Known rows, with every step that occurs:
luzup > kopal > fira > zoto: [ 19.3 -36.7  -3.5   5.0  30.0  14.3   7.5 -31.4   6.8  16.6   6.5 -37.4
  41.8   5.8  49.4  55.2  19.8 -41.3  -7.7  13.6   5.7  13.9  16.0 -12.0
  11.5  -5.2  12.9]
luzup > kopal > zodi > zagot > fira > zoto: [ 14.7 -41.3   4.8  19.4  -6.8  15.1  10.4 -23.6  15.3  -4.3 -11.2 -26.1
  15.7  -5.8  23.4  49.3  -9.8 -17.7 -31.7  14.8   8.1   7.2  -5.8 -10.2
  -5.2  13.5   4.2]
zagot > fira > zoto > bofe: [ 31.7  -3.8  29.9 -32.3  41.6 -24.2  19.6 -19.7   0.0   3.4  19.2  20.6
  15.0 -31.4  47.6  14.4 -24.2 -24.0  25.9  -1.0  -3.9  13.2  29.8   3.9
  25.2  22.4   3.7]
kopal > fira > nuda > bofe > zagot > luzup: [ -8.6  44.3 -34.7 -24.7  30.1 -20.3 -21.5   9.7   0.0  -1.0  18.7   5.1
   3.4 -15.7   1.2 -13.3  -9.5  16.0  -0.6  24.0  -4.5  54.0  13.3 -24.2
  34.5  -1.4   1.0]
fira > nuda > bofe > zagot > luzup > kopal > zodi: [ 11.8   2.5  -0.2  18.1  10.2 -19.0  -0.6  -2.7 -29.5  -9.2  19.9  17.0
  -0.8   4.2  14.1 -40.0 -11.8   7.7  -4.6 -19.1 -14.8  15.9 -11.1  18.2
 -26.6 -16.9 -31.7]
fira > kopal > zodi > zoto > bofe > zagot > luzup: [  1.5  21.1 -16.8 -35.3  44.7 -16.3 -26.3  16.2 -22.4  -7.7   6.0  18.9
  -8.5   6.3   7.2 -26.9 -39.3  14.6  -5.2  -7.9  -0.9  15.3  11.9 -14.0
  16.3  -6.3 -11.4]
nuda > bofe > kopal: [-26.3  24.8  28.8 -11.9  26.3   0.1  12.7   2.9   8.7  40.5  11.2  17.4
 -30.7  -1.5  26.6   5.9   7.3  -3.7  26.2  38.5  -1.9 -16.3 -12.1  -3.8
   3.8  11.8 -12.0]
zagot > fira > nuda > bofe > kopal > zodi > zoto: [ 31.3  -6.3 -11.9  20.0 -11.2  -1.0 -35.1  -2.0 -22.6  -3.8 -20.4   2.2
  -8.2   1.4  21.8  22.8  -9.2   9.8  28.0  31.6  18.7   8.1 -12.7  10.2
   9.1  22.0 -10.6]
luzup > zoto > zodi > kopal > fira > nuda > bofe: [ 28.6  16.2  -4.7  13.2  13.8  -4.6 -22.1  -3.2  -8.1  12.0  26.8   7.0
  28.0 -29.0  34.0  12.4  33.4  -3.1  14.3  40.0  -3.4  31.7  -1.8  21.0
   8.6  -2.4   4.1]
zoto > bofe > kopal > zodi > zagot: [-16.4  -7.2  28.2  -4.8 -30.9  10.3   7.0  25.2  -4.3  -6.6 -23.6  -3.4
 -41.4  39.2 -18.0 -15.2 -14.1  27.2   5.6  -1.6 -24.9  -6.3 -24.2  12.7
 -27.3   1.6  -7.5]
luzup > zoto: [ 17.7 -26.4   9.6 -44.5  34.8 -23.6  24.8  -4.0   5.0  17.2 -12.5   2.7
  37.9 -33.8  16.8  -2.2  55.2 -24.6  -5.0  22.5  15.6 -40.9   1.6   5.8
  -0.3  32.8  33.2]
luzup > zoto > zodi > nuda > bofe > zagot > fira > kopal: [-24.4 -16.0   0.2  24.9  10.6  33.6 -21.9 -15.2  -0.2 -10.5  17.1  -1.5
  14.5  -0.1  -5.6   7.8  -2.5 -16.5 -50.9 -20.1   3.7 -33.1 -11.6  -8.2
 -14.1  -6.8   1.9]
fira > zoto > zodi > zagot > luzup > kopal: [ -4.4 -15.1   7.0 -22.7  39.8  16.1  -5.0   8.1 -12.8   6.2  23.8   7.8
  13.1  19.2  12.7 -19.6  16.4 -17.0 -42.5 -15.9  10.9 -13.9  -3.7 -13.2
  -1.4 -24.3  -2.9]
nuda > fira > kopal > zodi > zoto > bofe > zagot: [-18.4   4.1  19.0 -47.1  15.6 -16.5  -7.0  18.3 -13.9  14.4  -9.5  -5.0
 -11.5  29.7 -21.6  10.2 -51.5 -12.0  26.1 -22.8 -10.8   1.0  14.2 -13.3
  -9.5  22.7  -2.9]
nuda > bofe > kopal > fira > zoto > zodi > zagot > luzup: [  4.5  10.7 -19.5   2.4  12.2  19.0 -22.2  21.1   1.5  -9.8   2.3   5.0
 -12.3  11.6   9.6  -5.5 -13.7  19.7 -38.7  22.7   6.1  13.5  -3.2  -6.8
  18.7 -22.7  -7.3]
zodi > nuda > fira: [-13.5  24.2 -27.1  23.8 -48.1  16.8  15.4  17.5  24.2  20.3 -19.7 -14.8
  -8.5 -18.6 -49.9  14.9  23.3  11.8  12.0 -10.2  26.2   6.7  11.6 -13.2
   7.1 -20.0  31.0]
nuda > fira > kopal > zodi > zoto > bofe > zagot > luzup: [  4.8  25.0 -22.7 -20.5  33.5  -4.6 -23.5  22.3 -17.1  -5.4   2.1  12.6
 -10.4   4.3  -3.3 -17.1 -48.6  10.2 -13.2 -11.5   7.0  18.2  16.1 -22.5
  14.4 -13.0  -9.8]
nuda > bofe: [  8.8  36.7  26.1  -8.8  35.0 -37.2  16.6   4.9  17.0  30.8   7.6  26.8
   3.6 -39.7  28.4  14.7  14.5  10.8  33.1  71.3 -16.9  22.6  -1.7  17.2
  -4.2  29.0   1.4]
kopal > zodi > zagot: [ -8.0 -13.4  14.4   2.0 -43.5   2.1   6.7  24.3  11.3 -15.7 -36.5 -13.8
 -21.8  26.5 -29.2  -9.0   3.8  36.4  -1.9  16.6 -27.7   6.1 -24.3  18.2
 -30.4   8.7   3.0]
nuda > fira: [  3.3  12.7  -6.3  11.1 -25.5  19.5  21.7  14.2  38.7   9.7 -14.0 -13.6
   2.2 -16.0 -28.6  16.0   4.4 -10.1  -2.5  10.6  14.7   1.9  18.4 -19.5
   7.5  -3.5  16.6]
zoto > zodi > zagot > luzup > nuda > fira > kopal: [-19.2  -5.0  -9.0  23.2   3.8  57.3 -17.6   9.4   4.6 -19.2  18.9 -12.3
  20.1   4.2 -28.8  -3.3  28.1 -13.7 -61.5 -41.7  24.2 -10.3  11.3 -10.1
  -5.1 -64.5  -4.3]
bofe > kopal > zodi: [ -0.8 -14.0  12.0  22.7 -25.3  -0.9  14.2  -5.2  -3.6 -10.0 -12.3   7.9
 -32.0  22.1   9.3 -34.0 -11.2  12.9  14.6 -10.4 -17.1 -31.0 -17.5  25.0
 -23.4  -5.2 -31.0]
zagot > luzup > zoto > bofe > kopal > zodi: [ 23.5  -5.1  14.2   9.8   9.0 -11.0  14.0   0.3 -29.8  -7.9   1.5  28.5
 -25.9   5.1  30.2 -46.0 -26.0   6.3   8.2 -22.9  -6.8 -29.8  -8.8  24.6
 -18.4 -10.0 -29.4]
bofe > kopal > fira: [ -2.2  10.2 -13.8  21.4  -7.0  40.3  -3.4 -15.7   6.1  -3.2   8.9 -22.3
  -4.1  30.8   7.3   6.1  13.2 -14.8  11.2   2.6 -10.3  -1.4   1.8 -28.8
  25.8 -14.3  12.9]
bofe > zagot: [-51.6   4.3  11.7 -70.3   0.2 -31.4  13.4   8.3  24.3  15.1 -10.7 -15.2
  -7.2  22.3 -39.0  -5.6  -3.7  -4.3  25.1   0.8 -23.3  -5.7   5.2 -19.1
   2.8  39.4  10.4]

Rows:
[-10.9  48.2 -26.6 -10.0 -13.5   3.5  20.3  13.4  12.5  -1.1  12.8  -6.4
  14.5 -31.8 -64.8  -3.5  25.2  -9.6  -9.8 -35.8  34.7  26.4  28.6 -40.5
  23.3 -36.8  16.3]
bofe > zagot > luzup > nuda > fira
[  7.7 -10.6  -3.5   7.3  28.0   6.5  10.6 -30.6   3.3  22.4  10.8 -31.1
  26.3  -8.9  43.5  63.1  24.0 -32.2   8.0  19.3  13.7  23.5  14.2 -10.7
  19.7 -11.6   4.9]
luzup > nuda > bofe > kopal > fira > zoto
[ 12.8  23.1  10.0  25.7  -0.2 -10.4  -7.4  -5.7  -4.1  -0.8  27.7  14.0
   9.7 -36.3  19.9   9.2  12.1   7.5   7.0  33.9  -9.1  56.3  -9.8  14.2
  -1.6  11.4  -7.9]
luzup > kopal > zodi > zagot > fira > nuda > bofe
[ 14.7 -45.1  19.3 -35.7   3.8 -19.6  11.2   0.5   7.2 -15.0   1.1  21.8
  30.1  -0.3  -0.1 -44.0  29.1 -24.5 -20.9 -18.0   3.8 -76.6   5.9  40.9
  -8.1  17.4  -2.0]
luzup > zoto > zodi
[-21.1   6.7 -15.6  34.0 -34.8  -2.6  -7.4  -5.8 -24.8  -8.7  -4.6   5.4
 -19.4   5.4 -26.6 -24.1   1.1  34.1  15.5 -50.7  -9.0  -3.6 -12.4  20.7
 -20.8 -23.1   3.5]
zoto > bofe > zagot > fira > kopal > zodi > nuda
[-11.2  11.7 -22.8  26.6 -59.5  17.2  11.2  19.5  21.8   6.3 -14.5  -5.6
  -8.1  -6.0 -55.8  -5.0  13.1   7.7   0.5 -29.1  23.9 -16.6  13.4   4.2
   1.9 -25.6  17.6]
zoto > zodi > nuda > fira
[ 33.5 -26.3 -13.1  27.1  -5.1  17.4 -34.7   7.8 -13.5  -6.1 -36.4 -13.2
   6.8  14.2  11.2  30.2  -6.1   4.7   3.1  21.9  18.1  -9.5  -4.8  12.0
 -11.8   2.0  -3.5]
nuda > fira > kopal > zodi > zoto
[-25.4 -19.1 -20.3   8.0 -36.3   2.0  -6.2  -7.7  -4.7   7.6  -4.3  -7.2
  -5.1  17.5 -13.9  -7.3  33.1  10.5  15.2 -37.5  12.3 -29.7   1.6  28.9
   9.1 -23.4   9.2]
bofe > kopal > fira > zoto > zodi > nuda
[ 20.8 -26.5 -12.3  16.5  -4.7   9.6 -39.6  -1.2 -17.2 -15.1 -30.7 -12.3
   3.1  21.0   3.8  25.8 -19.9   5.8   2.3  16.2   7.7 -10.7 -11.4   0.9
  -8.7  18.4  -4.4]
bofe > zagot > fira > kopal > zodi > zoto
[-14.8  44.5   1.6  -4.4  -9.8 -16.0  12.8 -17.5  15.8 -12.2  20.6   8.5
   4.5 -29.5 -38.6   8.4 -13.5  -6.7   2.4   1.8  -6.5  19.6  -1.7 -40.7
  15.0  31.0  12.8]
luzup > nuda > bofe > zagot > fira
[-27.4  14.3  11.6  15.2   0.2   6.1   4.3  -6.5   0.5  33.2  12.5  15.8
 -31.3  -2.7  18.2  14.9  -0.2  -1.0  12.6  11.0  14.9 -25.2 -14.8   4.8
   4.4   0.1 -11.7]
zagot > fira > zoto > zodi > nuda > bofe > kopal
[ -1.8   9.2  -2.3  13.4 -39.2  26.2   1.5  -3.9  30.5 -31.0  -8.8  -6.3
  -5.8  -8.2 -34.5   7.6  -2.2  10.8 -22.5  18.5  -7.1   6.9 -14.0 -32.9
  16.4  24.7  25.7]
zodi > zagot > fira
[ -3.4  35.4  -9.7  -1.4 -23.2   6.4  30.3   5.1  18.4   1.5   9.6  -8.0
  21.2 -34.7 -54.6   4.3  45.0 -16.4   4.6 -30.1  30.5  15.1  26.7 -24.3
  15.6 -30.5  20.0]
luzup > nuda > fira
[  9.7  -4.0  26.3  12.1  -8.4 -10.5  17.9  -2.8 -18.2  -8.1   0.2  24.1
 -34.4  19.0  20.6 -42.6 -28.0   9.4  27.4 -23.2 -22.3 -25.6  -8.2  30.0
 -21.4  -5.5 -34.4]
zoto > bofe > kopal > zodi
[ 15.8 -52.2  10.6  -1.7   1.0   7.1   0.0 -18.5   8.1 -15.7  14.7  -5.9
  31.7  27.1  22.2  -3.7   4.5 -36.1 -22.4 -24.2  -2.9 -40.2  16.2  28.5
   0.1  -9.3 -16.2]
luzup > kopal > fira > zoto > zodi
[ 15.5  31.1  -3.5   8.1  17.1 -19.0 -11.5  -8.5   4.7  10.1  26.6   3.9
  25.0 -38.9  34.1  16.8  33.6   3.9  34.6  51.4 -13.6  67.8  10.9  17.6
  21.5   9.6   3.5]
kopal > fira > nuda > bofe
[ 37.2 -27.2 -13.1  28.2  -3.0  15.2 -39.5  -4.3 -16.7 -20.0 -29.7  -6.2
   8.5   9.7  17.5  23.2  -8.0   7.7   1.0  24.0  12.4 -10.1 -11.1   9.6
  -4.9  11.6  -3.9]
zagot > fira > kopal > zodi > zoto
[ -0.4 -18.3  -1.6  16.4   1.4 -12.0  13.1 -29.0   4.6  16.6  -1.6 -18.1
  11.1 -15.4  18.5  54.0 -22.5 -17.6  -9.6   6.4   8.8  12.4  -3.1 -10.5
  -7.6  19.3   0.3]
luzup > kopal > zodi > nuda > bofe > zagot > fira > zoto
[-10.2   3.8 -14.4  32.5 -39.1  -7.8   7.6 -11.5 -23.4   5.4  -8.3   8.5
 -30.8  -3.0  -4.8 -13.0   2.3  29.3  31.1 -37.6   6.4  -7.6 -11.4  22.1
  -7.3 -18.3   0.4]
zagot > fira > zoto > bofe > kopal > zodi > nuda
[ -2.1  34.1 -16.2 -64.3  46.3 -31.5 -18.0  20.6 -12.2   3.3   5.7  20.5
  -7.4  -2.8  -1.6 -25.2 -27.5  12.9  13.3   4.3   2.4  21.3  20.1 -25.8
  36.2  11.6   3.6]
zodi > zoto > bofe > zagot > luzup
[-23.9 -22.6  23.3 -32.2 -36.3   7.1  -2.3  29.2  22.9 -18.1 -19.2  -4.0
 -11.5  38.4 -40.2 -22.1  14.2  17.1 -15.2   2.1 -19.6 -25.4 -11.3  20.6
 -11.0  10.9   4.2]
zoto > zodi > zagot
[ 18.4 -10.9 -12.8 -39.8  38.1  -9.4   5.1  16.7  -3.4   6.7 -15.6   3.7
  25.8 -30.1   8.5  -8.6  42.5  -1.4 -36.4  28.9  24.1 -18.2  -5.0 -10.5
   7.6  13.0  34.9]
zodi > zagot > luzup > zoto
[ 14.9 -25.5  -0.5  63.0 -23.6  28.0  -0.1  -2.5   2.9 -23.1 -12.4  -8.3
  -2.8  11.0   5.9 -11.3 -15.1   5.8 -26.9 -15.9 -11.0 -16.1  -6.5  26.0
 -40.4 -31.6 -26.0]
nuda > fira > kopal > zodi
[-17.2  21.0 -14.6   7.7 -15.3 -25.4   3.8   6.0 -40.5   9.4   3.9  18.1
 -20.4   6.7 -23.9 -43.2   9.1  33.2  27.7 -54.3  -3.6   2.4 -10.1  16.7
 -17.6 -27.4   4.4]
zoto > bofe > zagot > luzup > kopal > zodi > nuda
[ 12.9 -18.6  25.8  11.5  -2.1 -12.1  19.2  -8.5 -17.1  -1.1  -3.2  15.3
 -28.0  15.8  35.8 -22.7 -30.5   1.7  23.2 -20.4 -15.9 -22.2  -5.1  32.2
 -21.3  -4.9 -36.0]
fira > zoto > bofe > kopal > zodi
[-31.8  -2.7  32.0 -85.6  33.6 -45.1  19.4   3.2   5.6  28.0   1.9  -5.0
  -1.9  13.4  -2.1  10.6 -31.9 -20.7  37.5 -12.3 -20.7   6.2  23.7  -9.2
   5.1  40.4   3.2]
fira > zoto > bofe > zagot
[-36.4  27.1   3.4 -41.0   7.7 -32.8  -4.4   3.7   9.9  21.2  11.7 -15.4
   4.1   2.6 -16.0  15.1  -3.8  -2.9  33.4  20.7 -24.9  46.3   7.9 -10.8
   8.5  32.7   4.3]
kopal > fira > nuda > bofe > zagot
[ -9.8   7.4   3.5 -23.0  41.5  17.1  -2.8  13.0 -12.8   9.2  22.8  10.7
   5.7  12.6   1.9 -26.1  26.4  -6.2 -29.3  -6.5   5.9  -0.8  -8.3 -27.8
   3.1 -21.2   8.5]
zodi > zagot > luzup > kopal
[ -4.6 -30.2  -2.7 -17.4   4.4  -7.6  13.4 -29.5  32.1   6.0  -9.1 -28.4
  18.6 -15.0  15.0  53.5 -16.2 -26.6 -11.5  18.2   7.3   6.3  11.6 -22.1
  18.0  35.1   9.9]
bofe > zagot > fira > zoto
[ 19.7 -25.9   0.0  65.2 -20.0  24.5  -6.9 -21.4  -1.2 -43.3  -1.3   2.6
   0.6   4.9  14.4 -22.0 -16.8   9.4 -29.8 -14.9 -20.4 -17.9 -16.0  22.9
 -30.7 -18.2 -26.2]
zagot > fira > kopal > zodi
[  9.3   0.2   2.0  40.2 -44.5  30.0   3.7  -8.1  10.3 -37.9  -4.3  -2.5
  -9.9   4.7 -29.4  -4.4 -16.7   9.0 -32.3  -2.7 -11.9   1.7 -24.9 -23.4
  -9.4  10.8   8.6]
luzup > kopal > zodi > zagot > fira
